Known rows, with every step that occurs
tubog zude: [  0 -14   5  -7  -2   8   6 -41 -23   4 -32  15  47   7  -1 -23   4  11
 -18   2  18   9  10 -15   2   1   3   4   2 -18 -17]
zave zude beri viza: [ -3 -12 -17   6 -20  -7   0  31  -9  -2  11  -5  20  -8  -7 -19  -2 -51
  13   3  28 -13  11   3 -20  -2  -7  19  -8  -8  18]
tubog zude beri viza: [ -8 -10   0   3 -11  -1  13 -34 -27  14  -1  12  49  11  -6 -18  -8 -18
  -9  16  44   1   9   0 -38   0  -4   8   2 -23  15]
tanib zave: [-14  20  -5   4  -6  -1  -7 -20   0  -7  -2  -2 -44  -4   6   9   2  -2
 -19  -5  -3   3 -11  -6  39   2  -5 -18   5   1  -1]
vize zave: [  2 -11  -9 -11   5  18  12  17  -9 -38 -31  14  75  -7   8 -29   5 -15
  -4  11  15  -5  28 -11  53   7  21   3   0   9 -15]
tanib zave zude tubog viza: [-19   6  -6  -3  -8 -23  -5  35   4  24   2  -5 -57  -3   4   3 -12  -7
  25  -8  -9  25   3   3 -12  14 -17  -1   2  -3 -18]
tubog zope datu: [ 29   3 -16 -11  21  20   2 -72 -14 -29  -6  -7  58  18  -8 -10 -12  29
 -25 -12   2   9  -7   9   4 -20  12  13  21 -16 -15]
viza beri: [  9  -5  -4   6   3  23   3   1 -10  -7  -8  -3  69  16  -9   1 -14  21
   8   6   7   5 -15 -10  30 -27   8 -14  -5 -17  -9]
zave zude: [  6 -17 -12  -5 -12   1  -6  24  -4 -13 -19  -1  20 -13  -3 -25   9 -21
   3 -12   1  -4  13 -10  17  -1   0  16  -7  -3 -13]
zope zenel tanib: [ -4   3  14  -4  15  11   4 -12   6 -15 -30   7  -6 -10  -8  -8  18   9
 -31   5 -36 -20 -10  -4  28 -14  -5  -8  -4  27   3]
vize zave zude: [  1 -29 -14 -12  -2   9   8  49  -3 -34 -27  12  55 -15  10 -36   7 -30
  12   4  11  -5  40 -14  41  17  21  17  -7   5 -24]
zope tubog zude zenel: [ -3 -15   2 -13   3   8  -1 -42 -10  34 -25  10  40  14 -10 -11  13  24
 -23  13  -4   2   8 -21  15   0   8  -9   8 -16  -7]
beri tanib zave zude: [  4   5  11   6  -3 -10  -9  -9  15  -6  20   3 -44  -9   9  21  18   2
   9  -2   9   5   0   3  15   4   1  16  -3  10  20]
zope tuso: [ 19  20  -3   1  -2  12   9 -13   4 -28 -29  -5  26   2 -15 -26 -27   9
 -37 -13  -4   0  -9  17  71 -12   4  14  15   3  15]
tubog zope zenel tanib zave vize: [-14   6  17  -6  32   9   2 -20  -5  -7  -5   6 -45   2   6   5   2  17
 -18   0 -36  -6 -10  -2  -9 -10  -7 -15   0   6   4]
beri tanib zave zude zenel: [  0   7  20   5  -7 -15 -10  -6  22   1  22   5 -58 -10   8  25  17   3
   2   0   3   1  14   2  -4  12   3  18  -7   1  31]
beri tanib zave: [  6  20  15   7   3  -2  -5 -36  10  -9  17   5 -27  -1   7  26  15  13
  -3   3  12   5  -9   4  24  -4   2   5   3  11  28]
viza datu: [ 19  10 -32  -3   1  17   0 -56  -2 -34 -22   5  52   3 -14 -12 -21  19
  21  -7  10  -9  -9   2  -5 -20  16   0  15   2 -19]
zude beri tanib zave vize: [-12  23   8   8  -6  -6   1  -1  -2   5  42   9 -25   4   4  18 -17 -14
  24  15  -1   4   2  10   0   7  -7  -9  -3  -7  49]
zenel tanib zave: [ -2  14   2   1   0   6  -9 -29   2   2   7  -1 -59 -14   9   8  20  -4
 -25  -5 -15 -17  -6  -2   4   7  -9 -23  -6   6  -6]
zope pusos viza: [  7  -8   7  12  10  30  14 -23  -9 -21 -28 -16  74   4  -3 -18  -4   8
 -53 -17 -22 -11 -15  -3  10 -17  15  -5  11  18 -29]
tubog viza beri tanib zave zude zenel: [ -4  -4  29   1  10  -5   4   9  11  24  19  -1   3  12   3  29   3  47
  59   8  -8  14  -6  10 -45 -18   2  25 -12 -29  12]
zenel tanib: [ 16   3   1  -4   4  17  -3 -26  -8  -4 -10   3  11 -12   1 -12  21  -5
 -24  -3  -7 -23   0  -5  -2  -6  -3 -10  -8   5  -6]
zope zenel tanib zave zude tubog: [-20   6   9  -2   7 -12  -2  25  18   8 -14   2 -74 -12  -4   2   1  -5
 -18   3 -42  -2  -4   1  12  10 -17 -16  -3  30  -8]
zope beri tanib zave zude: [  4  -2  28   7   9 -13   6  44  24   1   8  -7 -18   0  10  27 -10  13
  -3   4 -16   5 -26   5  45 -21   7   9   8  21  31]
pusos zope zenel tanib zave: [ -9   6  -4   1  -2  -1   2 -28   0 -17 -18  -1 -40  -3   1  -2  35  16
 -49 -13 -21 -26 -29  -2  15  28  -3 -19   1  20  -3]
beri viza datu: [ 15   9 -24  10   2  12   5 -42  -1 -34  -8  -2  44  -1 -14  -7 -10 -18
  -5  -4  60 -18 -17   6 -22 -33   9   6  13  21  15]
vize zave zude beri viza datu: [ -1 -24 -30  -4  -8   5  13  38  -1 -36  -1  11  62  -9   2 -30 -13 -42
  42  12  33 -14  35   3 -10  13  21  22   0   5  -8]
zude zenel tanib: [  6   8  18  -5  -5   6  -6 -19   5   7  -7   6  -9 -13  -2  -3  17   0
 -38   3 -17 -25  29  -7 -31  11   2  -5 -15 -12  14]
tanib zave vize: [-25  21   3   6   0   0  -5  19   0  -5   4   3 -73  -7  11   5 -19 -21
 -15  -9 -11   7  -6 -11  47   3 -11 -37  -3   8  16]
pusos viza beri tanib zave: [ -5  -1  20  17   2  14  11 -18  -5 -27  -5  -5  48  16  -1  25   8  30
   3   1   6  -3 -23   3   1 -27  19  -7  -5  15 -18]

Rows
[-22   5 -15  11 -21 -16  -7  19   2   4  27  -8 -62  -9   4   7  -3 -39
   6   0  13  -4   0   4  -3  12 -13   0  -2  -5  15]  tanib zave zude beri viza
[  5 -10  -6 -10  22  20   6 -17 -11  29 -12  -7  80  27 -13   3   8  48
  37  12 -13   8 -35  -6  26 -43   3  -6   9 -12 -13]  zope tubog viza beri
[  0 -28   1 -14  -4   5   3  51   8 -19 -17  14  22 -23  12 -28  15 -28
  -1   7  -5 -18  59 -12   1  31  20  14 -18  -1 -14]  vize zave zude zenel tanib
[ 13  -5 -29  -7  -6  11  -1 -39 -19  -1 -22  -7  53  13  -9 -17  33  17
 -35 -13  10 -19 -32 -13  40  12   9 -18  12   5 -11]  pusos zope tubog
[-23   4  -5  -2   0 -20  -6  27   7  11  -3  -3 -67   0   1   6 -13  -3
   2  -4 -19  22   2  -1  -1  15 -14  -5   6   4 -18]  tanib zave zude tubog zope zenel
[ 21  -3  12  10  10  20   4 -12  -1  -6  10   2  70  18  -7  18  -6  33
  19  12  17   8 -15  -1  18 -30  12   2  -6  -8  13]  viza beri tanib
[ -3   3  -3  -2  -7  -9 -11  19   7  20  11  -3 -73 -16   7   1   5 -20
  -9  -8 -16  -3   9  -1 -18  23 -16 -19  -9   9 -20]  zenel tanib zave zude tubog
[ 16 -16   8  -7   9 -15   4  53   2  18  -3  -5  34   8  -3  -6 -23   0
  17  -2   2  23   8   4 -26  -5  -1  19   6   2  -5]  zave zude tubog zope beri tanib
[  6 -15   7  -6 -14  -4 -12  23  10   7  -6   2 -23 -22   0 -15  18 -19
 -13  -7 -18 -21  37  -9 -34  18   0  13 -21 -13  -1]  zave zude zenel tanib
[ 11   9  -8 -11  10   0   4  -5 -21  16 -15   0  56  18 -11 -15 -26   6
  -5   1  14  27   8   1 -30  -4  -6  -6  13  -9 -19]  zude tubog zope
[ -2   4 -17   7  -9  -6  -8 -14   9   2  33  -4 -69 -16   4   9   3 -26
  14  -3   4 -25  -2  11 -53  10  -9  -7  -5   5   1]  zenel tanib zave zude beri viza datu
[  8 -11  -5   0 -15  -7  -3  18  -2   0  17   4  22  -6  -4  -9   3 -20
  34   6   4  -4  17   6 -15   6   0  27  -8 -13  18]  zave zude beri tanib
[-15   0   1   6   0 -24   0  54   9  18  13 -14 -54   3   6  13 -26 -21
  -7  -4  10  19  -9   5 -11   0 -12  -5  10  10   1]  tanib zave zude tubog zope beri viza
[ -8   1  -4   8 -11  -8  -8   7   4  10  31  -6 -74 -18   8   7  15 -37
  -7  -1   3 -24   1   6 -34  13 -16  -8 -12   4  10]  zenel tanib zave zude beri viza
[ 17 -11  -9  -5  10  11   7 -38 -13  14  -3  -7  74  28  -8   6  33  54
  15  -4   9  -7 -45   0   2  -5  11  -1   8  -7  -1]  pusos zope tubog viza beri tanib
[-21   4 -16   4 -22 -15  -9  17   1   5  19  -4 -61  -8   6   4  -5 -22
  17  -1 -13   2   6   0   9  19 -10  -3  -2 -15   0]  tanib zave zude beri
[ -4  22   3   7 -10  -6   0 -28  -2   4  37   5  -6   6   1  20  -4  -2
  21  18   4   1  -2  13  -4   4  -3   3   3 -11  38]  zude beri tanib zave
[  9  -6   9   8  10  -1  -1  13   5  17  31  -4   9  23   0  32 -20  30
  37   8  13  28  -7   5 -21  -9   2   0  -2 -16  -4]  viza beri tanib zave zude tubog zope
[  7  13  16  -4  20 -14   9  22   1  26   7  -5  17  22   0  18 -37  22
  -2   8   1  34 -12  11 -16 -11  -4  -7  20   7   6]  zude tubog zope beri tanib zave
[ -2  -1  -1   0  -6  -2 -13   0   7   5  10  -2 -74 -21  11   2  21 -15
 -12 -10 -19 -17   3  -4  -6  16 -10 -11 -12   3 -13]  zenel tanib zave zude
[  1   9  16   0   3 -20  -2   9  14  18  21   2 -37   0   6  22   3  11
  36  -1   7  24   0  13 -22   5  -8  20   0   7  14]  beri tanib zave zude tubog viza
[-20   5   1   2 -19 -16 -14  18  14   5   4  -3 -81 -15   8   9   4 -13
 -12  -8 -14  -1  19  -8   5  23  -4   0  -7 -12   2]  tanib zave zude zenel
[  0  14  13  -1  12 -10  10  21   0  39  10  -2  25  25  -7  20 -30  33
  48  11   8  42 -12  15 -34 -12 -11  -5   4  -5  -5]  zude tubog viza beri tanib zave
[  7 -23  -5  -3   4   1   6  31 -11   8 -17 -13  48   6  -6 -26 -20  -7
  -6 -17  -8  16  14   1 -47   5   1  11   6   1 -45]  zave zude tubog zope pusos viza
